Known rows, with every step that occurs
tafut dusep palit dazun fitobe: [ -8 -29 -29  43  -8  34  -3 -57  12  10 -19   7 -16   3   4  10  19  -1
  31  26  25 -10 -87  -3 -39   1 -10  28  13 -63 -15 -46   4   1   5 -19
   9  25   7  17 -13   5  31  10 -23  10 -13  -9   3   0  14   2 -19  24
  36  51]
fitobe dazun: [-25 -65   1  25  -6  28   7 -32  24   9 -12  -9 -32  21  -6   6  37   8
  15  13  16  -3 -30  -4 -58 -32   1  46   3  29  14  10  -7  18  11  -5
   4   4  10  11 -28 -44  34  37 -40  14   6 -16   4  -4  18  49 -14  17
  29  61]
tapoti dusep palit mefup fitobe dazun: [-13 -23 -17  48  -1  65  -8 -22  -2  17  -3  -9 -24  11  20   7  19  23
  27   6  52 -23 -42  -8   5 -18  56  13  67   2  -5 -32  -4  29  13  -3
   7  37  -1  29 -32  -9  29   4 -21  17  59 -20   8   2  31  10 -14  30
  39  28]
palit dazun fitobe mefup tapoti dusep tafut: [  6 -20   0  38  18  50   6 -35 -27  14  23   1  -1  -8 -16  -6  30  18
 -17   6  24 -26 -78   3 -16  17   1  25  45   3 -23 -41   4  39  -7 -20
  11  27  -9  18   3 -31  41   7 -17   9  18 -16   4  -6  13  30  -1  35
  31  43]
fitobe mefup: [-32 -56  12  13 -20  35   7 -35   3   1  16  -8 -11 -10   1   1  24   5
   9  20  -4  -4 -40  -2 -45 -25 -14  52   8  27 -22  -4  -9  27   2   1
  -5  10  15   7   0 -46  37  37 -29   7  33 -14  25   4  17  76  -8  21
  31  15]
vasof zuke dazun palit mefup tapoti dusep tafut: [ 11 -35  -5  46  42  50 -10 -24 -38  22  12  -3 -17  44  15 -25  11  -2
  38  -1  10 -38 -31 -21  -9  -3  49 -18  46  -1 -34 -38   2  28  -7  -8
  -2   2 -23   9 -68 -29  41  -9   2   8   9  -2 -15  -9  29  37  30  78
  34 -24]
fitobe dusep: [-16 -62 -16  26 -31  36   3 -25  -1   6  10   5 -15  16   8   9  15   1
  22  25  25  -8 -32  -4 -65 -37 -10  42  15  13 -23 -18   7  15  18  -3
   2   7  -2   9  -1 -44  28  28 -28   3   5 -17  28   0   7  49 -14  18
  25  41]
mefup fitobe dazun tafut: [-19 -81 -12  37  -6  39  10 -46  26  10 -34   1  -9  -8   7  15  71 -10
   5  18  19 -19 -43  -5 -48 -31  -1  39  17  21  29 -36  14  43  25   0
  15   6   9  13  -3 -38  28   6 -29  38 -24 -19  18   5  32  18  -3  14
  37  73]
vasof zuke dazun tapoti dusep palit: [-22 -34  -1  31  58  49 -10 -52 -33   0   4 -22 -24   8  32  -9  32  30
  39  15  27 -13 -71 -25 -28 -20  16 -16  17  -6  -6 -32   5  28   8  -7
   5  -3 -26   9 -46 -18  38  17   7  11  41  -7 -24 -13  23  39  15  44
  30  18]
tafut dazun zuke vasof: [-25 -60   4  27  13  37  -5 -14  -9   5 -21  -1 -32   8 -27   2  54   5
  14  21   6 -12 -64 -39 -83 -33 -10  34   7   4 -15 -39  -5  20  25 -14
   7 -17  -3  10  -2 -48  28  10 -18  27 -12  -5  -2   2  -7   0  12  49
  42  68]
palit dazun fitobe: [-21 -35  -5  32  14  27   5 -43  17   5  -6   6   2  -1 -17   2  54   1
   2  22  15  -9 -69 -12 -45   6 -38  39   5 -13 -27  -7   8  32  12 -20
   8   3   4   1 -17 -15  34  17 -35  24   4 -20   1  10  13  22  -5   6
  28  39]
fitobe dusep tafut dazun zuke: [  4 -97   5  48   2  39   1 -35 -20   8 -24  11 -22  31 -12   2  11  -7
  23  32  30 -11 -37 -27 -50 -33 -11  27  32  -4  -1 -62   6  19  22 -10
  14   2 -27  17  10 -49  18   3 -31  18 -19   0   8 -24   6 -18  -5  43
  34  70]
zuke dazun fitobe: [-14 -33 -10  31  29  39   6 -48  24  12 -29  -2   4  18 -11  -8  50   6
  13  16  14 -14 -61  -3 -64  -5 -18  33   7 -11 -26  -8   7  22   9 -16
   8  -8  12  -4  -8 -31  36  30 -29  26  -2 -26   1  11  19  16  -5   7
  29  19]
dazun palit mefup fitobe dusep tapoti: [-12 -30 -19  49 -30  43   1 -16  -7  22  45   1  22  14  25  -4   3  19
  40  24   1 -31 -27  -7 -22  -9  23  24  64 -35 -75 -65  32  42   1  -1
   2  54   9   8 -15 -31  25 -10   3  -4  12 -10  52  16  18  29   7  37
  37  43]
dazun tafut: [-18 -95 -14  19 -35  26   6 -45  12   0  -5   2 -14 -10   4   5  58 -19
  14  21   1 -21 -49  -8 -67 -45 -25  36 -13  13  -4 -14   5  28  22   1
   0 -11  -5   3 -25 -37  34  14 -22  16 -38  -8  19  -1  16  19   9  11
  33  47]
tapoti dusep palit mefup fitobe dazun tafut: [ -3 -51 -28  54 -19  62  -9 -27   2  19 -13  -1 -20  11  21  10  42   6
  23  10  49 -38 -47 -10   3 -29  50   7  71 -10  11 -51  10  40  20   0
  10  28 -10  29 -36  -8  29 -13 -11  23  26 -15  15  -3  38   3  -3  29
  41  32]
dusep palit mefup: [-14 -50  -2  23 -20  38  -4 -37  11  -1   9 -10 -30   9  14  -5   3  13
  37  20  10 -12 -33 -11  -9 -30   7  25  17 -16 -39 -20  -9  12   0   4
  -7  24  -4  19 -32 -15  33  22 -12   2  26  -2  12   1  13  21  -5  12
  38  35]
mefup palit dazun tapoti dusep tafut: [ 13 -56   7  43  42  43  11 -48 -42   3   9 -10 -30 -15   2  -3  33  20
  17   3  27 -25 -74 -55 -28 -21   6   9  25  -2   4  -2   6  17  11  -1
  14  21 -44  12 -21 -25  31  10  -1  10  25   9 -37  -3   0  -5  26  48
  30  59]
dazun fitobe mefup palit dusep tafut: [ 21 -33   2  44  11  58  12 -33 -14   3 -17 -12 -12 -21   5  -2  -2  -8
  32   9  25 -20 -46  11 -25 -14   1  39  34 -17 -15 -13   3   5   6  19
  -3  33  -8  31  20 -11  30  28  16   8   1 -12  11  16  10  -8  -5  14
  32  20]
vasof zuke dazun palit mefup fitobe: [-23 -25   2  46  54  47  -7 -38  -1  15 -16   1   8  21  22 -15  30  -8
  33  20  -3 -21 -23 -24 -10   4  13   8  42 -12 -35 -38  10  39   5  -4
   2   3   7  -2 -41 -25  32  -8 -13  36  35 -21   3  16  45  61  16  50
  36 -38]
dazun zuke: [-29 -83  -4  18 -14  25   0 -42  -1  -5   5 -12   1 -21  -2   5  45   2
  29  29   1   1 -63 -19 -75 -46 -29  42   0  35 -23 -22  -4  23  19  -6
  -5  -4   8  -1 -37 -54  27  14 -15  26 -11 -12  24   9   0  -3   7  28
  36  41]
tapoti dusep zuke: [-19 -72 -28  17 -12  38 -12 -27 -24   4  14 -19 -13 -20   7   5  36  -2
  45  31   0 -15 -68 -20 -37 -24   3  14  14  25 -35   7 -13   8  22   1
  -7 -26 -18   8 -38 -32  31  16 -14   8  13 -27  18   2   9  -2  -7  34
  32  61]
mefup fitobe dazun tafut neve: [-29 -70   2  35  -2  35   8 -42  24   9 -16  -9  -8  16   4  24  67 -27
   8   9  20 -19 -53   3 -29 -33   1  41  25   2  35 -57  13  16   6   0
  16   1   5  10 -16 -32  23  13 -43  21 -34 -16  12   5  36   3  -8  16
  43  65]
vasof zuke dazun tapoti: [-31 -49  29  22  66  31  -4 -55  -7   3   2 -14 -17  -1  17 -22  45  23
  25  18  -1   0 -50 -31 -49 -16 -22  18 -16   3 -23 -19   5  36  -1 -12
  10 -21 -12  -9 -31 -46  39  24 -12  29  20  -8 -13  -9  23  68  11  30
  27  29]
dazun fitobe dusep palit: [-13 -37 -29  34 -25  47   2 -37   5   4 -15   2   0  12  14  20   3   6
  35  28  39 -11 -54  22 -44 -18 -10  33  37 -22 -20 -51  18  11  20   0
  -1  36  11  26  30  -9  21  28  -3   2  -7 -20  29  11   8  13 -25  -1
  34  50]
fitobe dazun tapoti dusep: [-24 -54 -11  31 -15  40   1 -26 -12  19  33 -14 -27  10   5  -2  46  33
  20   2  44  -7 -66 -28 -57 -35  31  34  16  20  -2   4   0  37  14 -13
  12   7 -14   0 -43 -38  35  19 -14  14  32  -5  -2  -8  11  38   0  30
  28  62]
fitobe mefup tapoti dusep tafut dazun zuke vasof: [  3 -46  14  34  16  62  -3  -8 -54  13   6  -6 -33   1 -24  -5  34  20
  -6   6  20 -31 -75 -24 -52 -20  34  18  50  24 -15 -73  -8  29   5 -14
  11   5 -15  27  16 -60  34   4  -5  12   2   0  -1 -13  -6  11  18  77
  45  69]
tafut dazun: [-29 -66   5  18  -6  28   4 -41   8  11 -15  -2 -31  47  -8  -5  36   1
   8  18  13  -2 -52 -25 -57 -16  -3  36  -9  -1 -15  -9 -13  22  14 -10
   4  -6  -8   2 -18 -36  30  20 -52  15   3  -4 -10 -16  12  44   3  24
  30  57]
tapoti dusep tafut dazun fitobe: [ -2 -54 -16  42  -2  51   4 -39 -20  19 -27  10 -19  37 -25  -5  29 -28
  -3  14  43 -25 -80 -20 -34  -5  20  20  28 -22 -12 -16  -6  27  24 -14
  14  -3 -33  12 -14  -9  26   3 -37  18 -16 -15 -20 -12  17 -53  -2  19
  29  49]
vasof zuke dazun fitobe dusep: [-16 -23 -12  46  47  50  -5 -34  -3   9 -23  11   3  30  13  -4  26 -10
  22  29  27 -10 -35   6 -48  -1 -20  18  29 -12 -28 -38  23  29  14 -19
   8 -16   2   4   7 -30  30  24 -26  28  12 -34  13   1  29  59 -16  30
  25 -11]
mefup tapoti dusep palit dazun: [-10 -31 -17  19  12  36  -2 -39 -16   1  21 -14 -27  17  19   9  37  45
  23   4  27 -19 -82  -9 -29  -7  20   1  15  16  -8 -34  -1  16  -1 -10
  -3  28  -6  23 -39 -20  38  10 -16  -4  27  -2 -13 -11  -2  44  12  46
  35  61]

Rows
[-17 -52 -11  44 -36  29   0 -10  19  25   6   2 -18  45   3  -5  16  12
  43   6  16 -20  -8 -13 -32 -21  26  40  36  -8 -15   3   0  23   9  -4
  -4  23  15   5 -55 -29  32  12 -18  11  21  -1   8   5  30  54   2  39
  36   3] -> fitobe dazun palit mefup
[ -5 -78  -1  25 -11  41   8 -45 -34   7  29 -10 -23 -31  -1  -8  33   1
  17   9  28 -18 -70 -37 -45 -41  14  22   9   5 -17  -9  -3  28  11  -2
  14   8 -40   3 -27 -31  35  10   2   4  -6   2  -5  -8   5 -27   9  20
  27  73] -> dazun tapoti dusep tafut
[-26 -69 -14  33 -22  23   8 -26  20  17 -13  -6 -16  40   2  12  33   7
  38  10   8 -16 -27  -5 -57 -27  12  40  19  16  24   7   3  16  21   1
  -4  15  22   6 -37 -36  29  23 -18   9  -8  -2   0   8  24  44   2  38
  34  31] -> fitobe dazun palit
[-10 -39  -9  40  33  34  -7 -30  -8   6 -12 -10 -14  38  26 -17  30  -9
  63  10   9 -17 -19 -11 -45 -13  15   0  -1 -20 -12  -4   8  20  12   6
 -10 -23  -5   3 -62 -12  38   6  10  13   3 -14 -10   0  28  62  19  50
  25 -23] -> vasof zuke dazun palit dusep
[ -3 -70 -20  41  16  38 -12 -67  -3   2 -42   2 -40  20  34  -1  30 -25
  47  29   7 -22 -53  -4 -41 -33   5  -4   0 -34  17 -67   7   4  10  -2
   5 -19 -11  20 -36 -15  34  11 -14  20 -36  -3  -1 -23  36  38   4  54
  37  11] -> vasof zuke dazun tafut dusep palit
[  0 -60   8  36  12  36  10 -40  -7  -3 -18   0 -17   0   7   9  48  14
   6  15 -10 -30 -46 -18 -36 -14 -37  33  27  16  18 -10  11  29  14   4
   0  13   3  17   4 -39  33  21 -23  18  30  -1   4   1  22  82  21  50
  37   3] -> fitobe mefup palit dazun tafut
[ 23 -46  -7  50  29  52   9 -39 -10  14 -50  -5 -29  34  -2  -9  11 -13
  31   7  41 -18 -59 -10 -36  -8  16  22  15 -41  -7 -12  -2  -1  16  10
   5  20 -32  28   3  -1  23  13  -8  16 -26  -2 -21  -4   4 -45  10  16
  34  61] -> mefup palit dusep tafut dazun fitobe
[-13 -65 -23  23 -33  33  -2 -56   3   3  -6  -7 -37   1  20  12   3  -9
  44  25  12  -6 -62   0 -52 -39  14  34   1 -23  -7 -35 -11 -15   8   4
  -2  23   3  21 -22 -17  30  26 -18  -3 -20   3  11  -7   8  13 -13  30
  37  53] -> tafut dusep palit
[ -8 -61 -29  26 -12  40 -16 -22  -8   9   2  -6 -43 -45  -7   8  24 -19
  51  33 -16 -17 -71 -18 -72 -28   4  34  -2 -19 -40 -34 -12 -21  13   1
   4 -30  -5  19   0 -36  35  24   2   8 -31 -17  22  10   1  -7 -17  45
  40 102] -> tafut dusep zuke vasof
[  0 -65  -1  22   8  44   6 -41 -28  18   0  -4 -39  45  -6  -9  26   5
  -1   3  29 -21 -71 -20 -39 -13  41  12   9  15 -11 -36 -16  17   3 -10
   7   6 -32  16 -24 -44  33   6 -36   4 -17   3 -18 -30   1   1  16  44
  32  88] -> mefup tapoti dusep tafut dazun
[ -7 -55 -23  27 -41  21   5 -21  -1   6  43 -22  -5  21  21 -12  23  13
  61  13  -9 -24 -45  -3 -57 -26  21  18  -5 -28 -50 -10  14  23   3  13
 -13  22   0   8 -66 -14  37   7  27 -18 -29   1  26   6   5   5  21  31
  29  71] -> dazun palit dusep tapoti
[  0 -31 -13  26 -29  46  -6 -23  -2  14  34  -4 -21  26  36  -2 -17  47
  40  13  31 -10 -31  13 -20 -20  17  21  35  -6 -55 -66   6   6 -10  -3
  -6  50   9  29  -2 -37  29  20  -6 -12  19   0  33  -7  -2  66  -8  29
  40  61] -> fitobe dusep palit mefup tapoti
[  8 -68  10  61  13  58  -6 -30 -19  20 -15  20  -2  16  -6  -9   6  -3
  16  31  43 -15 -29 -37 -14 -18   6  26  69 -27 -35 -95  12  33  17 -16
  22  23 -32  17  20 -43  15 -23 -31  35   9  -8  19 -13  17 -21  -7  42
  39  57] -> palit mefup fitobe dusep tafut dazun zuke
[ -2 -20 -26  45 -35  55  -7 -22   6  13   9  11  -2  15  15   2 -13  15
  39  24  43 -17 -34  10 -17 -15  -3  29  54 -41 -59 -55  15  17  12  -5
  -2  42   3  26   9  -9  24  16  -6   2  19 -17  34   8  14  13 -27   5
  36  22] -> dazun fitobe dusep palit mefup
[ 13 -86 -23  40  12  39 -11 -36   1  12 -22   6  -8  15  14   0  44  11
  47  33   8 -32 -34 -11 -46 -22 -30   5  24  -8 -13 -44  25   9  23  -3
   9 -36 -12   9   6 -45  30  17  -9  17 -13 -22  27 -12  27  38  -6  35
  31  64] -> fitobe dusep zuke dazun tafut
[-24 -47   2  42  31  50   0 -18  11   6 -23 -10 -12 -41 -18  19  68   8
  13  19  16 -13 -52 -19 -74 -34   4  44  40  33  10 -51   9  29  22 -10
  15   1  20  19  12 -54  28  11  -5  42  -6 -26  16  27   7  -5  -9  38
  45  77] -> mefup fitobe dazun zuke vasof
[-11 -37  -2  12 -16  37  -4 -39  11   6  27 -17 -25   8  28  -9   3  41
  36   9   5  -9 -48   3 -18 -20  16  24  11   7 -55 -45  -9  10 -17   0
 -11  42   9  22 -26 -34  33  21  -6  -2   9   5  17  -3  -3  47   3  24
  42  70] -> dusep palit mefup tapoti
[  0 -67 -35  37   6  27 -12 -50   0  28 -16  -7  -9  24  10  -4  19   3
  75  28 -11 -21 -57 -20 -56 -12  15  13  15 -37 -19 -23   1 -19  10  -4
  -2 -16   9  -3 -35 -33  32  14  -1  12 -19  -7   7  -1  25  31   0  63
  38  38] -> tafut dusep zuke dazun palit
[-12 -63  -7  48 -19  45   0 -27  29  19  -8   7 -12  -2   5  -1  52  -4
   8  14  24 -23 -24 -12 -21 -26  12  36  34  -1  -7 -43  11  47  14  -6
  15  13   3  12 -23 -34  31  -5 -32  39   1 -15  26   3  37  25  -4  19
  39  46] -> palit mefup fitobe dazun tafut
[  1 -48 -20  26  -2  40   7 -29  -6  -2  -3 -19 -29  -3  24   0  21   4
  52   7  23 -11 -42  -8 -63 -40  10  32  -7  12 -18  17  -5  -3  13  18
 -12  14  -8  20 -33 -24  29  29   2   4  10  -8   2   9  -5  21  15  31
  30  29] -> mefup palit dusep
[-24 -62  -7  23  -4  37  -2 -15  -8  -6  -3  -8 -19 -50 -20   8  56  -3
  21  23  -4 -16 -60 -24 -94 -50 -21  39   6  26 -25 -27   0  18  21  -5
   1 -16   6  11  -8 -50  33  18   3  23 -17 -12  17  24 -10  -6   8  36
  41  58] -> dazun zuke vasof
[  6 -57   1  30  41  34 -13 -42   2  12  21 -29 -13 -17  16 -29  37  53
  67  16  14  -6 -55 -30 -41 -11 -11   8 -17 -34 -45 -15   6   8  -3  -2
   5 -29 -25  -2 -27 -32  40  14  22  18  14  -8   4 -10   7  23   1  19
  28 102] -> palit dusep zuke dazun tapoti
[  9 -79  10  36   1  37   6 -36  -2   7 -20  -2 -49  35  -8 -18  17 -16
  23  11  37 -10 -34 -23 -33 -21  18  23 -14 -34  -5 -14 -11   9  11   4
   9  -9 -44  21 -21 -13  33   7 -24   7 -24   2 -17 -27  10 -22   3  20
  24  83] -> palit dusep tafut dazun
[-19 -50 -10   6  -6  45 -11 -25 -34  12  47 -26  -6 -19  19   0  21  37
  31  20  -6 -13 -77   2 -26  -7  12  21  31  51 -51 -27 -12  17  -4   1
 -12   4   7  13 -10 -56  35  21  -6   4  35 -21  36  -2   7  72  -1  53
  39  60] -> fitobe mefup tapoti dusep zuke
[-15 -50 -20  21  10  49 -14 -12 -37   6  39 -20 -26 -60  -5  -2  48  24
  42  18   5 -24 -88 -40 -60 -29   9  13  13   1 -47 -17  -1  15  17  -1
   7 -24 -26   9 -12 -38  37  14  24   8  10 -13  10  15  -6  -5   4  37
  37 101] -> dazun tapoti dusep zuke vasof
[-15 -52  26  38  73  45  -4 -51 -48   0  23 -20 -26  16   5 -14  33 -25
  23   7  21 -17 -68 -34 -11 -24  15  -3  14 -21  -2 -42   4   7 -12  -9
  18 -30 -49  -2 -48 -26  36  17 -15   3   5  -5 -32 -17  29 -13   8  47
  30  20] -> vasof zuke dazun tapoti dusep tafut neve
[  0 -72  -7  36 -23  27   8 -30 -11   1  19 -14 -15  21   3   2  11 -43
  55   1  19 -25 -36  -2 -27 -38  20  25   4 -48   3 -27   2 -20   0  21
  -5   4 -21  14 -51  -2  28  10   7 -22 -50   5  -4   4  15 -46   7  25
  33  36] -> dazun palit dusep tafut neve
[-24 -42 -13  34 -19  40   2 -33   7  18  13   2  14  -3  12   1  27  -4
  30  15   6 -23 -36 -20 -26 -13  14  37  37 -10 -42 -32   5  33  13   3
  -4  34  12  -1 -29 -26  27  -8  -7  20  15 -12  22  26  24  22  12  27
  40   7] -> dazun palit mefup fitobe
[ 10 -62   8  36  36  46   5 -57 -25  12   6  -9 -25   1  -6 -19  40  14
  12   3  35 -25 -61 -38 -44 -29  20   7  11 -13  -5  -6   4  26   6 -11
  21  -8 -38  -4 -28 -39  42  16   0  11  11  -3 -25 -16  14 -15  13  29
  22  53] -> zuke dazun tapoti dusep tafut
[ -2 -76  -3  33  -1  44   4 -38 -27  11 -20   2 -41  37 -20  -6  27 -22
   3  12  32 -22 -56 -31 -34 -24  29  15  16  -2   5  -7 -14  19  21  -7
  11  -9 -42  14 -24 -24  31   5 -43   7  -6  -5 -23 -27  16 -24   7  36
  26  52] -> tapoti dusep tafut dazun
[ -2 -38 -21  21 -41  39 -10 -43   4  20  36  -9 -34  13  33  -8 -15  26
  45  12  12  -8 -61   2 -32 -23  36  29   9 -27 -57 -70 -14 -10 -20  -6
  -6  46   9  23 -37 -29  33  12 -14  -5  -6   9  22 -12  -1  43  -3  43
  44  62] -> tafut dusep palit mefup tapoti
[  4 -94 -32  38 -16  21 -15 -50   1   9  -1   8 -23 -21   3   2  49 -12
  46  39  -6 -21 -74 -28 -40 -14 -30  15  -5 -37 -16 -41   5   3  17 -11
  10 -31 -20   9 -34 -24  32  -6 -24  23 -41  -5  21 -18  22  16  -3  52
  37  84] -> palit dazun tafut dusep zuke
